Each row was made from one small tree. The marks that hang from a mark follow it in brackets, in the order of their numbers. Every link used is in the known rows. Write each row's tree.
Known rows:
Q258{Q256{Q380 Q386}}: [-16   4   1   4 -28  -5  -5   9  -7   0  10   5   5 -11  -7   1  -6  -8
  10  36   6   4  14  15  -3]
Q700{Q426{Q220{Q256}}}: [  7   0  12   1  -1   1  -3  27  10  -1 -11 -18   6  -4  -2  23  11 -13
 -16  -2   5  22 -11  -4   6]
Q56{Q258{Q256{Q220{Q426} Q386}}}: [-25 -11  14  12 -13   9  18  19  -1 -16 -24   3  13   6  -5 -13  11 -22
   4  40  13 -11  14  18   4]
Q220{Q256}: [  5   0  10  -1  11  10  -3  11   8   4   2  -7  -3  -5   1   4  10  -7
 -11   8   4   1  -6   9   3]
Q154{Q258}: [ -5  -4  -4  -3  -6 -13   2   1   2  -1   9  -2   1  -3   1  -7  -8   4
   8  -5   1  -5   5   6  -2]
Q220{Q256{Q386} Q426}: [  9 -13  31  16  11   2   1  10   7  -3  -4 -11  12   0  -6 -10  15 -29
 -15  25  11  -2   7  19  10]
Q256{Q220{Q426}}: [  3  -2  13  -5   0   3  15   9  18  -6 -23 -16   2  16  -9 -16   6  -8
   9  20  -4  -2   0   3   6]
Q220{Q256{Q380 Q386}}: [  6   7  20  10  -7   3   3  16  -5   8   7  -6   0  -7  -1  14   8 -15
 -11  35   8   4   2  21   1]
Q56{Q258{Q256{Q380}}}: [-32   5 -10  -3 -13   7   8  18  -1 -10 -10  20  -4  -7  -4   6  -5  -7
  10  20   9  -1   2  10   4]
Q256{Q386}: [  2  -4  13  14 -10  -2   1  -1 -17   3   8  -2   6  -2   1   3   4  -7
  -5  15   8  -5  11   8  -4]
Q380{Q256{Q220 Q386}}: [ 18  -1  18   8 -24  -4  20   8  -7  12   0 -25   3   9   3   1  14   6
  -7  28  -8  -2  -3  12  -1]
Q253{Q700{Q426{Q220{Q256}}}}: [  4  -6  14  10  -2 -19   1  17  16   2 -10 -15   1  -2  -2  27   9 -10
 -16 -15   7  23   1  -9  18]
Q380{Q256{Q220}}: [ 13   5   7  -6 -14   0  20   9  10   9  -7 -23  -3  11   1  -3  11  12
  -3  12 -15   0 -13   6   4]
Q426{Q220{Q256{Q380{Q253} Q386}}}: [  1   1  22  14   3  -3  16  37 -18  -4  -5 -10   3  -7 -17  43   7 -15
 -17  39   9   9   7   7  -9]
Q700{Q426{Q220{Q256{Q380{Q253}}}}}: [ -2   8  10   5  -4  -2   3  45  11  -2 -14 -16   2  -9 -18  47  10 -18
  -6  13   4  13 -12 -11   3]
Q426{Q220{Q256}}: [  4  -2  10  -3  16   4   7  19   0  -5  -8  -8   1   0   0  15   5  -1
 -22   9   3  22  -3   6  -1]
Q253{Q700}: [ -4  -6   3  11   0 -21   3  -8   7   3   2   5  -6   3  -1   3  -3   2
   2 -14   3   2  13  -7  13]
Q700{Q426{Q220{Q256{Q380}}}}: [  4  11  10  -3 -11  -2   2  32  12   3 -14 -16   1  -5  -5  31   5 -12
  -7  10   1  28 -14   0   7]
Q258{Q256}: [-17  -2  -9  -5 -10   2 -11   2   7  -6   4   5   5  -9  -4  -9  -3   0
   8   8   3   2   7   5   1]
Q256{Q220 Q380}: [ -4  19   2  -9 -18   4  18  14   7   8 -14 -11  -8  11  -7   8  -3   5
  12  28  -7   3  -6   4  -5]
Q253{Q700{Q426{Q220}}}: [ -2  -7   5  10 -14 -29   3   9   6  -3 -13  -7   3   5  -4  23  -3  -2
  -4 -22   4  22   7 -20  16]
Q700{Q426{Q220}}: [  1   0   2   0 -13  -8   0  16  -1  -5 -12 -11   9   0  -4  19   0  -5
  -3  -8   1  21  -6 -12   3]
Q644{Q256{Q380}}: [-16  13   4  -4 -11   2  11  16   2  -4 -23  16  -5  -1   2   4  -9   9
   0  16   2   6  -9   4   4]
Q380{Q253 Q256{Q220 Q386}}: [ 15  -3  18  15 -18  -4  21  20 -10   7  -2 -24   4   2 -10  16  19   2
  -7  27  -7 -16  -1   3  -5]
Q253{Q700{Q426}}: [ -2  -4   4  15 -16 -23  -8  -3  16   6  -2  -5  -1  -1  -2  13   3  -9
   5 -24   5   3   4 -17  19]
Q380{Q253{Q700{Q426}} Q256}: [ 11  -8   5  19 -18 -29   0  12  17   9   2 -18   0  -8 -13  25  14  -8
   0 -25  -2  -7  -5 -23  24]
Q154{Q380}: [ -3   1   4   3   7  -2   6   6   4  -4  -9   3   3  -1  11  -5  12   3
 -11  12  -4   6   3 -10   6]
Q256{Q380}: [-3  9  0 -5 -9 -3  6  7  3  3 -2  0 -6 -1 -4  8 -8  0  8 11 -2  6 -4  4
  1]

Write each row's tree:
[  5 -12  13  17 -10 -26  18  18 -10  -1  13 -13  12 -11   1   0  19   2
 -13  21  -4 -15  10  -4   4] : Q154{Q258 Q380{Q253 Q256{Q386}}}
[-13  -4  -1   7   7 -13   9  19   3 -10   2  -1   6 -10   0   1   9   3
   1  10  -1 -13  10 -14  -1] : Q154{Q258 Q380{Q253}}
[  6  -7  25  10  -9   1  15   8   3  -3 -18 -16   9  13  -6 -12  10 -15
   4  32   2  -6   9  12   1] : Q256{Q220{Q426} Q386}
[  6 -11  27  24 -11 -22   2  17  -4   4   0 -15   8  -3   0  30  13 -17
 -22   1  15  20  13  -2  14] : Q253{Q700{Q426{Q220{Q256{Q386}}}}}
[ -1   2  21  13 -13  -3  22  27   0  -3 -20 -16   6  10 -26  10   8 -21
  13  46   3 -15   7   4  -2] : Q256{Q220{Q426} Q380{Q253} Q386}
[-23  -9   2   7 -16 -16  -1   8  -5  -7  12   6  14 -14   9 -21   5   0
   0  30   5   0  26  10  -1] : Q154{Q258{Q256{Q386}} Q380}
[ 19  -9  27   8 -16  -8  22   8   8   4 -12 -28   9  14  -4 -17  14  -9
  -3  29  -7  -3  -2  13  10] : Q380{Q256{Q220{Q426} Q386}}
[  9  -7  23  12   5   1   9  19 -18  -4  -2  -9   8  -2   2  17  10  -9
 -27  22  10  18   9  15  -6] : Q426{Q220{Q256{Q386}}}
[ 11  -1  22  17 -11  -4  25  26  -7   4  -7 -20   6   2   0  10  32   6
 -17  41 -11 -11   3  -8   2] : Q154{Q380{Q253 Q256{Q220 Q386}}}
[ -2   3  10  18 -14  -7   6  18 -18   1   4  -2   2  -6 -17  26   1 -13
   3  28   8 -13   8   0  -7] : Q256{Q380{Q253} Q386}
[-26 -10   4  17 -15   5   4   9 -19 -10   1  19  10 -11   4   2   7 -14
  -4  22  18  -9  16  15  -1] : Q56{Q258{Q256{Q386}}}
[  5  -5   3  -5  -5 -24  16   7  11   2   5 -12   4  -3  14 -18  10  16
 -10   4 -12   4  -2   2  14] : Q154{Q258 Q380{Q256}}
[ -6   2  12  11  11 -18  17  30   7  -5 -12  -3  -8  -3 -20  42   1  -3
 -12   9   7  15   8  -8   9] : Q426{Q220{Q256{Q380{Q253{Q700}}}}}
[  7   5  23  10 -20  -5   4  32  -5   6  -6 -19   8  -5  -4  35   9 -21
 -14  23   9  24  -4   4   1] : Q700{Q426{Q220{Q256{Q380 Q386}}}}
[  1   8  11  -7   7   0  14  26   3  -2 -12  -8  -4  -2  -5  22  -2   0
 -15  21   0  27  -6   8   1] : Q426{Q220{Q256{Q380}}}
[ 10  -5  24  15 -12  -1  -2  26  -7   2  -2 -18  13  -6   1  26  16 -20
 -22  13  12  19   0   4   1] : Q700{Q426{Q220{Q256{Q386}}}}
[  2  -4  29  19   6  -1   6  29   5  -4  -7 -11   6  -5 -24  13  14 -34
  -5  40  12 -10   5  10   7] : Q220{Q256{Q380{Q253} Q386} Q426}
[ 12  -6  15   1  -2  -3  21  22  21  -3 -21 -28   4  11 -19  -3  17  -5
   3  15 -12 -13 -11  -4  12] : Q380{Q253 Q256{Q220{Q426}}}
[  3   4  20  18  -1   3   5  30  -9   6   5  -7   1 -11 -14  31  14 -19
  -9  38  11 -11   5  10  -6] : Q220{Q256{Q380{Q253} Q386}}
[-30   2 -17  -7 -19 -14  -2  22   9  -9   8   2   0 -15 -21   5 -12  -1
  26  17   3 -10  10   5  -5] : Q154{Q258{Q256{Q380{Q253}}}}
[-16  11  17  14 -23   7  23  35 -12  -2 -27   2   1   5 -11  25   4   4
   2  49   6 -14   1   3 -10] : Q644{Q256{Q220 Q380{Q253} Q386}}
[ -3   6  10  17  -9 -16  -5  28  25  10  -4 -11  -6 -11 -19  39  12 -21
   2  -2   8  -7  -3 -14  19] : Q220{Q256{Q380{Q253{Q700{Q426}}}}}
[-20  16  -9 -14 -25   5   6  16  15   1 -13  -6  -4   1 -10   1  -5   6
  20  37  -5   7   1  11  -5] : Q258{Q256{Q220 Q380}}
[  3   5  24   6 -19  -3  21  14   4   0 -18 -15   4  15 -11  -6   3 -16
  11  45   1   0   5  13   1] : Q256{Q220{Q426} Q380 Q386}
[ -5   2  10  14   8 -13   5  21  15   3   0  -1 -11  -9 -17  31   7 -10
  -3   8   7  -6   5  -4  13] : Q220{Q256{Q380{Q253{Q700}}}}
[ -4  11  14  14 -22   2  18  26 -13   5  -7 -12   0   4 -18  28   7  -6
   8  45   3 -15   6   3 -15] : Q256{Q220 Q380{Q253} Q386}
[ -3  -1  13  31 -30 -29  -2  16  -2   8   3  -6   4  -8 -16  40   5 -22
   9   6  12 -10  13 -18  12] : Q256{Q380{Q253{Q700{Q426}}} Q386}
[ 13   2  23  10 -17  -6  28  14  -4   9  -7 -21   7   7  13  -5  27   9
 -18  38 -12   3   1   4   4] : Q154{Q380{Q256{Q220 Q386}}}
[-26   4 -16 -15 -24 -14  -1   9  11  -4  10   2   0 -11  -7 -10 -17   4
  24  16   1   3   9  13  -1] : Q154{Q258{Q256{Q380}}}
[  8 -10   5  16  -3 -28  10   5  10   4   6  -8  -3  -3 -12  16   8   4
  -6 -15  -4  -9   3 -13  19] : Q380{Q253{Q700} Q256}
[-19  -2  17  29 -17 -21  14  19 -13  -3 -15  18  -2  -5 -10  26  -4   0
  -5  19  16 -11  15  -6  10] : Q644{Q256{Q380{Q253{Q700}} Q386}}
[ 10 -11   6  15 -15 -36  11  21  11  -1  -7 -19   4  -2 -15  36   9   0
  -9 -25  -4  10  -3 -26  22] : Q380{Q253{Q700{Q426{Q220}}} Q256}
[ 15 -10  27  16 -12  -6  24  21   3  -1 -13 -28  10   8 -17   0  20 -13
  -2  34  -5 -17   0   5   7] : Q380{Q253 Q256{Q220{Q426} Q386}}
[ -1  -2  23  28  -2 -17   6  20  -1   7   7  -3  -4  -9 -15  33  11 -18
  -9  24  16  -9  16   5   9] : Q220{Q256{Q380{Q253{Q700}} Q386}}
[ 10   2   6   1 -10   1  19  22   8   5  -9 -24  -1   3 -11  15  16   7
  -1  15 -14 -12 -12  -4   0] : Q380{Q253 Q256{Q220}}
[  0   8   8   5   8   7   4  30   9   3  -3  -7  -6 -12 -16  27   9 -12
  -2  21   5  -7  -7   2   1] : Q220{Q256{Q380{Q253}}}
